Each row was made from one small tree. The marks that hang from a mark follow it in brackets, in the order of their numbers. Every link used is in the known rows. Write each row's tree.
Known rows
z_12{z_344{z_130 z_574} z_549{z_831} z_834}: [ 11 -17   1 -22   3 -12   2 -14 -27 -22 -29  29   0  -5 -14  16  26  30
   9  -6   8]
z_831{z_344{z_12{z_834} z_130 z_549} z_574}: [  6 -13   1 -25  -8 -15   2  -5  -3  -6 -27  33  -9 -10 -33  19  36  -5
  12   0   9]
z_12{z_344 z_549}: [  9  -9   6 -15  -1  -2  15 -12 -20 -14 -26  40   6   2   2  28  11   2
   4  -7  -2]
z_986{z_130{z_549{z_344{z_12{z_831} z_574}}}}: [ 24 -12   4 -14  -7  -6 -11  -3 -24 -34 -31  13  15 -11 -18  27  15   6
 -11 -11  11]
z_574{z_831{z_12{z_834} z_344{z_130{z_986} z_549}}}: [  9 -11  -2 -25 -10 -12  -3  -7  -9   0 -31  36 -14  -6 -31  23  29  -4
  11   0  14]
z_549{z_344{z_12{z_834} z_130{z_986} z_574} z_831}: [ 20 -12  -3 -21  -5 -10 -17  -7 -29 -28 -31  13   3 -12 -24  19  29  20
   4   1  20]
z_12{z_344{z_130 z_549} z_831{z_574} z_834}: [  5 -21   1 -24   0 -18  12  -9 -15 -10 -28  36   1 -10 -10  17  31  31
  14  -7   4]
z_549{z_831{z_344{z_12{z_834}} z_574}}: [  7 -12   4 -22  -3 -17   6 -10  -1 -13 -24  29  -1  -5 -30  25  28   2
   7  -5  11]
z_12{z_344{z_130 z_549 z_574{z_831}} z_834}: [ 11 -17  -2 -22   0 -16   3  -4 -12 -13 -33  30  -4 -11 -19  16  33  20
  -1  -3  10]
z_549{z_344 z_831}: [ 19  -1   8 -15   1  -6  -8  -6 -24 -21 -28  27  13  -2  -7  29  18   3
  -7  -5   7]
z_549{z_344{z_130} z_831{z_12{z_834} z_574}}: [ 10 -12   3 -22  -3 -17  -2  -9 -17 -12 -28  26   1  -5 -26  21  33  15
  11  -4  11]
z_130{z_549{z_344 z_831{z_12}} z_986}: [ 24  -3   6 -16  -9  -2 -16  -8 -33 -27 -29  22  10  -1 -17  31  10  -4
   3  -4  14]
z_12{z_549 z_831}: [  7 -10   5 -17   1  -1  10 -13 -23 -15 -26  40   9   0   2  27  13   9
  -1  -7  -1]
z_344{z_12{z_834} z_130 z_549{z_831} z_574}: [ 14 -11  -2 -23  -4 -12 -18  -5 -18 -21 -31  20  -4 -15 -33  11  30  17
  -6   3  11]
z_12{z_549 z_831{z_344{z_130} z_574} z_834}: [  1 -19   2 -25   1 -15  16 -16 -14  -9 -26  43  -2  -2 -13  22  34  16
  21 -10   5]
z_344{z_12{z_549 z_831 z_834} z_130{z_986} z_574}: [  8 -21  -5 -24  -4  -6   1 -14 -28 -22 -30  26  -1 -10 -15  16  23  26
  10  -1  11]
z_344{z_12 z_130{z_549 z_986} z_574{z_831}}: [ 16  -8  -6 -19  -5  -4 -11  -1 -20 -29 -31  21   2 -10 -21  23  24 -10
 -14   7  16]
z_12{z_344}: [  8  -4   5 -10   1  -4  13  -6 -14 -15 -26  36   9  -1   2  30  13  -1
  -3  -5   0]
z_831{z_344{z_12 z_130}}: [  6  -3   2 -16  -5  -7   0  -4  -9  -9 -25  34  -4  -5 -19  25  22 -18
  -1   1   4]
z_549{z_831}: [ 11   2   5 -13   4  -3  -3  -7 -17 -20 -26  32  12  -1  -6  28  16  -2
 -15  -1   4]
z_549{z_344{z_130{z_986} z_574{z_831{z_12}}}}: [ 17 -12  -2 -22  -5 -12  -5  -1 -18 -15 -32  24  -3  -4 -23  25  27   0
   2   4  17]

Which tree is each row?
[ 10  -6   7 -21   3 -15   7  -7  -5 -15 -25  35   5   3 -19  31  26  -8
   2  -2   9]	z_549{z_831{z_344 z_574}}
[  9  -7   3 -19  -1 -12   1  -7 -18  -7 -25  32  -2  -2 -17  22  14   7
   1  -1   1]	z_549{z_831{z_12{z_344{z_130}}}}
[  7 -15   0 -21  -7 -14   3  -3  -3 -11 -33  28  -7  -7 -30  19  26   5
  -4  -2  11]	z_344{z_549 z_574{z_831{z_12{z_834}}}}
[ 11 -14   1 -22  -4  -8  -2 -13 -19 -24 -29  23   1  -7 -24  18  20  16
  -2  -4   9]	z_344{z_12{z_549{z_831} z_834} z_574}
[ 14 -12   4 -18  -5 -14   4  -1  -9 -14 -31  25   0  -2 -23  27  23  -2
  -3  -3  11]	z_549{z_344{z_574{z_831{z_12}}}}
[  9 -15  -2 -21  -3 -14  -1  -9 -23 -19 -30  23  -3  -6 -22  19  22  25
  13   0  13]	z_549{z_831{z_12{z_344{z_130{z_986} z_574} z_834}}}
[ 21 -10   3 -15 -10  -1 -10  -7 -33 -28 -28  22  12  -8  -6  29  11   4
   2  -6  11]	z_130{z_549{z_344{z_12{z_831}}} z_986}
[ 13 -14  -4 -21  -6 -12  -2  -5 -18 -16 -34  22  -3  -7 -24  23  31  11
   7   0  19]	z_549{z_344{z_130{z_986} z_574{z_831{z_12{z_834}}}}}
[  9  -7  -2 -20  -4  -7  -8 -11 -24 -24 -29  27   4  -5 -24  23  27   5
   7   1  15]	z_344{z_130{z_549{z_831{z_12{z_834} z_574}} z_986}}
[ 17 -11   4 -15  -8 -11 -12  -8 -27 -32 -32  16   6  -6 -25  23  23  14
   5 -11  15]	z_130{z_549{z_344{z_574} z_831{z_12{z_834}}}}
[ 15 -16  -2 -25   1  -9   8  -9 -22 -17 -30  33  -2  -1  -9  23  22  10
   4   2  12]	z_12{z_344{z_130{z_986} z_574{z_831}} z_549}
[ -2 -12   5 -17  -6 -14  20  -9   3  -6 -26  36  -4   1 -25  29  28  -8
  17  -7   7]	z_831{z_12{z_834} z_344 z_574}
[ 10  -9   3 -25  -1 -17  -1  -5  -6 -10 -23  31  -4  -4 -30  23  29  -9
   2   4   9]	z_549{z_831{z_344{z_12 z_130} z_574}}
[ 17   0   2 -14  -1   1  -8  -5 -29 -21 -30  30  11  -4  -2  30  23  -3
   1   2  10]	z_549{z_344{z_130{z_986}}}
[ 12 -11  -8 -18  -6  -4  -9  -4 -20 -29 -33  20   1 -13 -22  21  28   2
  -8   2  18]	z_344{z_12{z_834} z_130{z_549 z_986} z_574{z_831}}
[  1 -21  -1 -25  -3 -10  11 -15 -16 -11 -26  35  -1  -9 -15  17  28  19
  10  -4   3]	z_344{z_12{z_549 z_831{z_574} z_834} z_130}
[  6 -14   1 -17  -6  -4   7 -11 -15 -22 -29  26   1  -7 -18  20  21   7
   3  -4   7]	z_344{z_12{z_549 z_834} z_574}
[ 12  -8   1 -19  -1   1   6 -12 -30 -15 -27  39   4   0   2  26  14   3
  10   0   4]	z_12{z_344{z_130{z_986}} z_549}
